Each row was made from one small tree. Brackets hold a mark, then the marks that hang from it, in alphabetical order. Every link used is in the known rows. Write each row's tree.
Known rows
(K F G W): [-0.49 -0.14 -0.09 -0.01 -0.06 -0.04  0.27 -0.22  0.14 -0.01  0.38  0.03
 -0.13  0.14 -0.18  0.18  0.04 -0.10  0.37]
(K F G): [-0.51 -0.14 -0.10 -0.13 -0.01 -0.11  0.21 -0.16 -0.01  0.04  0.22  0.05
 -0.08 -0.03 -0.15  0.19 -0.01 -0.06  0.28]
(S K): [-0.11 -0.10 -0.12 -0.16 -0.04 -0.07 -0.01 -0.04  0.03  0.09  0.20  0.17
  0.23  0.01 -0.05  0.10  0.03 -0.02 -0.03]
(Y K): [-0.17 -0.10 -0.10 -0.09 -0.19 -0.08  0.03  0.00  0.01  0.09  0.16  0.34
  0.15 -0.11 -0.10  0.09 -0.02 -0.07  0.05]
(E F (K G W)): [-0.45 -0.11 -0.10  0.04 -0.02 -0.10  0.19 -0.07  0.26  0.12  0.53  0.07
 -0.10  0.12 -0.16  0.16  0.08 -0.19  0.28]
(S (K F G W)): [-0.50 -0.15 -0.07 -0.03 -0.01  0.00  0.18 -0.26  0.19  0.02  0.30  0.09
  0.08  0.15 -0.15  0.20  0.10 -0.03  0.33]
(Y (K F W)): [-0.33 -0.05 -0.11  0.02 -0.19 -0.03  0.21 -0.07  0.09  0.03  0.16  0.29
  0.07  0.00 -0.16  0.05  0.03 -0.09  0.16]
(E (K F G W)): [-0.58 -0.11 -0.11  0.04 -0.01 -0.06  0.27 -0.19  0.19  0.05  0.15 -0.05
 -0.09  0.07 -0.21  0.19  0.04 -0.11  0.29]
(H G (Y (K W))): [-0.21 -0.28 -0.10  0.05 -0.12 -0.06 -0.12  0.05  0.19 -0.04  0.35  0.21
  0.08 -0.11 -0.27  0.02 -0.10 -0.15  0.28]
(H G K): [-0.23 -0.26 -0.13 -0.07 -0.08 -0.16  0.18  0.14  0.00  0.03  0.39 -0.11
 -0.11  0.00 -0.22  0.01 -0.40 -0.11  0.07]
(H G (K F) Y): [-0.37 -0.29 -0.14 -0.05 -0.04 -0.31  0.10  0.10 -0.07  0.00  0.22 -0.19
 -0.16 -0.20 -0.35  0.00 -0.26 -0.13  0.14]
(G K): [-0.15 -0.12 -0.09 -0.16 -0.15  0.04  0.03 -0.07  0.03  0.09  0.30  0.31
  0.08  0.04 -0.10  0.13 -0.05 -0.14 -0.20]
(Y (K W)): [-0.16 -0.09 -0.10  0.01 -0.21  0.01  0.10 -0.05  0.16  0.03  0.31  0.36
  0.10  0.08 -0.12  0.10  0.01 -0.10  0.15]
(K F G (W E)): [-0.44 -0.11 -0.13  0.05  0.03 -0.02  0.25 -0.09  0.23 -0.09  0.47  0.25
 -0.15  0.17 -0.12  0.21  0.15 -0.10  0.31]
(W E K): [-0.12 -0.07 -0.13 -0.02  0.02 -0.07  0.05  0.11  0.08  0.01  0.32  0.54
 -0.17 -0.05 -0.09  0.16  0.01 -0.10 -0.09]
(Y (K (W E))): [-0.10 -0.06 -0.12  0.08 -0.12  0.03  0.06  0.09  0.25 -0.06  0.40  0.55
  0.08  0.10 -0.06  0.12  0.12 -0.10  0.08]
(S (K F G)): [-0.51 -0.15 -0.10 -0.15  0.02 -0.07  0.12 -0.19  0.03  0.08  0.14  0.09
  0.14 -0.04 -0.14  0.19  0.06 -0.02  0.22]
(K F): [-0.28 -0.06 -0.13 -0.13 -0.07 -0.13  0.21 -0.05 -0.08  0.05  0.12  0.04
 -0.03 -0.08 -0.13  0.05 -0.02 -0.07  0.04]
(Y (K F (W E))): [-0.26 -0.02 -0.13  0.10 -0.11 -0.01  0.20  0.05  0.18 -0.08  0.25  0.48
  0.07  0.03 -0.11  0.10  0.14 -0.09  0.10]
(S (K F)): [-0.27 -0.06 -0.12 -0.14 -0.03 -0.11  0.10 -0.09 -0.03  0.08  0.05  0.11
  0.21 -0.07 -0.09  0.05  0.03  0.01 -0.01]
(K F (W E)): [-0.21 -0.03 -0.14  0.06 -0.01 -0.04  0.24  0.04  0.15 -0.10  0.37  0.23
 -0.09  0.15 -0.08  0.09  0.15 -0.08  0.09]
(W (E F) (K G)): [-0.40 -0.13 -0.11  0.01  0.06 -0.13  0.12  0.08  0.15  0.04  0.62  0.60
 -0.26 -0.07 -0.14  0.23  0.07 -0.17  0.13]
(Y (K F G W)): [-0.57 -0.14 -0.09  0.04 -0.16 -0.01  0.23 -0.20  0.16  0.02  0.25  0.30
  0.01  0.00 -0.21  0.18  0.03 -0.10  0.39]
(Y (K F)): [-0.32 -0.06 -0.12 -0.08 -0.17 -0.11  0.15 -0.02 -0.05  0.07  0.00  0.30
  0.11 -0.19 -0.14  0.06 -0.01 -0.06  0.05]

Write each row's tree
[-0.29 -0.04 -0.14 -0.01  0.02 -0.10  0.18  0.08  0.03  0.00  0.15  0.48
 -0.20 -0.14 -0.15  0.13  0.00 -0.10 -0.08] : (W E (K F))
[-0.32 -0.11 -0.12  0.06  0.03 -0.06  0.17  0.02  0.29 -0.04  0.85  0.34
 -0.15  0.23 -0.09  0.18  0.18 -0.16  0.29] : (K G (W (E F)))
[-0.57 -0.15 -0.10 -0.08 -0.12 -0.09  0.18 -0.15  0.01  0.07  0.10  0.28
  0.05 -0.16 -0.17  0.19 -0.01 -0.07  0.28] : (Y (K F G))
[-0.37 -0.24 -0.10 -0.09 -0.10 -0.16 -0.13 -0.14  0.06  0.05  0.25  0.35
  0.08 -0.18 -0.23  0.24  0.11 -0.10  0.32] : (H (Y (K G)))
[-0.27 -0.07 -0.11 -0.04 -0.06 -0.03  0.17 -0.13  0.11  0.03  0.20  0.10
  0.15  0.12 -0.12  0.05  0.08 -0.02  0.09] : (S (K F W))
[-0.41 -0.08 -0.14  0.00  0.11 -0.18  0.12  0.14  0.19  0.06  0.47  0.27
 -0.07 -0.03 -0.09  0.20  0.13 -0.16  0.09] : (W (E F (K G)))
[-0.08 -0.03 -0.13  0.06 -0.02 -0.09  0.16  0.15  0.23 -0.05  0.75  0.33
 -0.09  0.21 -0.05  0.06  0.16 -0.15  0.07] : (K (W (E F)))
[-0.34 -0.14 -0.10  0.07 -0.07  0.03  0.09 -0.05  0.31 -0.06  0.49  0.58
  0.02  0.13 -0.10  0.27  0.14 -0.13  0.29] : (Y (K G (W E)))
[-0.36 -0.29 -0.13 -0.10 -0.05 -0.29  0.02 -0.12  0.03  0.05  0.44  0.03
 -0.19 -0.02 -0.30  0.25 -0.03 -0.13  0.25] : (H (K G) Y)
[-0.21 -0.04 -0.11  0.04 -0.08  0.12  0.19  0.00  0.19 -0.07  0.40  0.44
  0.00  0.20 -0.12  0.14  0.13 -0.16 -0.14] : (G (K F (W E)))
[-0.30 -0.12 -0.09  0.05  0.06 -0.03  0.09  0.01  0.32 -0.01  0.78  0.41
  0.09  0.25 -0.06  0.19  0.24 -0.10  0.24] : (S (K G (W (E F))))
[-0.60 -0.16 -0.08 -0.06 -0.02 -0.10  0.23 -0.17  0.00  0.08  0.16  0.28
 -0.24 -0.17 -0.23  0.23 -0.09 -0.09  0.21] : (W (K F G))
[-0.53 -0.12 -0.13  0.00  0.05 -0.10  0.20 -0.04  0.08 -0.01  0.23  0.50
 -0.26 -0.11 -0.18  0.27  0.03 -0.11  0.15] : (W E (K F G))
[-0.17  0.00 -0.16  0.00  0.05 -0.20  0.08  0.24  0.13  0.07  0.39  0.28
  0.01 -0.05 -0.06  0.06  0.12 -0.16 -0.12] : (W (E F K))
[-0.50 -0.10 -0.12  0.11 -0.07  0.00  0.20 -0.06  0.24 -0.07  0.33  0.50
  0.01  0.06 -0.15  0.22  0.15 -0.10  0.33] : (Y (K F G (W E)))
[-0.41 -0.19 -0.08  0.01 -0.18  0.02  0.13 -0.16  0.22  0.04  0.41  0.35
  0.04  0.09 -0.16  0.23  0.03 -0.12  0.37] : (Y (K G W))
[-0.27 -0.15 -0.11  0.04  0.02  0.01  0.13 -0.05  0.29 -0.08  0.62  0.30
 -0.12  0.27 -0.07  0.25  0.15 -0.11  0.29] : (K G (W E))
[-0.14 -0.04 -0.14  0.00  0.02 -0.16  0.11  0.20  0.09  0.05  0.53  0.57
 -0.19 -0.08 -0.11  0.12  0.03 -0.15 -0.09] : (W (E F) K)
[-0.37 -0.21 -0.12  0.00 -0.11 -0.12  0.28 -0.15  0.20  0.04  0.61  0.03
 -0.22  0.28 -0.21  0.23 -0.12 -0.13  0.29] : (H (K G W))
[-0.52 -0.09 -0.16 -0.02  0.10 -0.14  0.18  0.01  0.12  0.03  0.08  0.15
 -0.07 -0.08 -0.12  0.23  0.11 -0.10  0.12] : (W (E (K F G)))
[-0.18 -0.31 -0.08  0.00 -0.12  0.08 -0.12 -0.01  0.20 -0.03  0.49  0.17
  0.00  0.05 -0.27  0.07 -0.11 -0.21  0.02] : (H (G (K W)) Y)
[-0.11 -0.04 -0.10  0.04 -0.11  0.06  0.11  0.11  0.27 -0.02  0.78  0.54
 -0.01  0.22 -0.09  0.09  0.16 -0.22 -0.18] : (G (K (W (E F))))
[-0.42 -0.17 -0.10  0.02 -0.04 -0.02  0.15 -0.14  0.26  0.07  0.30  0.00
 -0.07  0.15 -0.16  0.23  0.03 -0.13  0.28] : (E (K G W))
[-0.36 -0.25 -0.10 -0.10 -0.07 -0.04 -0.06  0.02 -0.02  0.00  0.18  0.10
  0.04 -0.21 -0.29  0.03 -0.12 -0.18 -0.06] : (H (G (K F)) Y)
[-0.19 -0.02 -0.15  0.04  0.04 -0.01  0.14  0.01  0.20 -0.07  0.30  0.30
  0.15  0.16 -0.07  0.09  0.19 -0.02  0.02] : (S (K F (W E)))
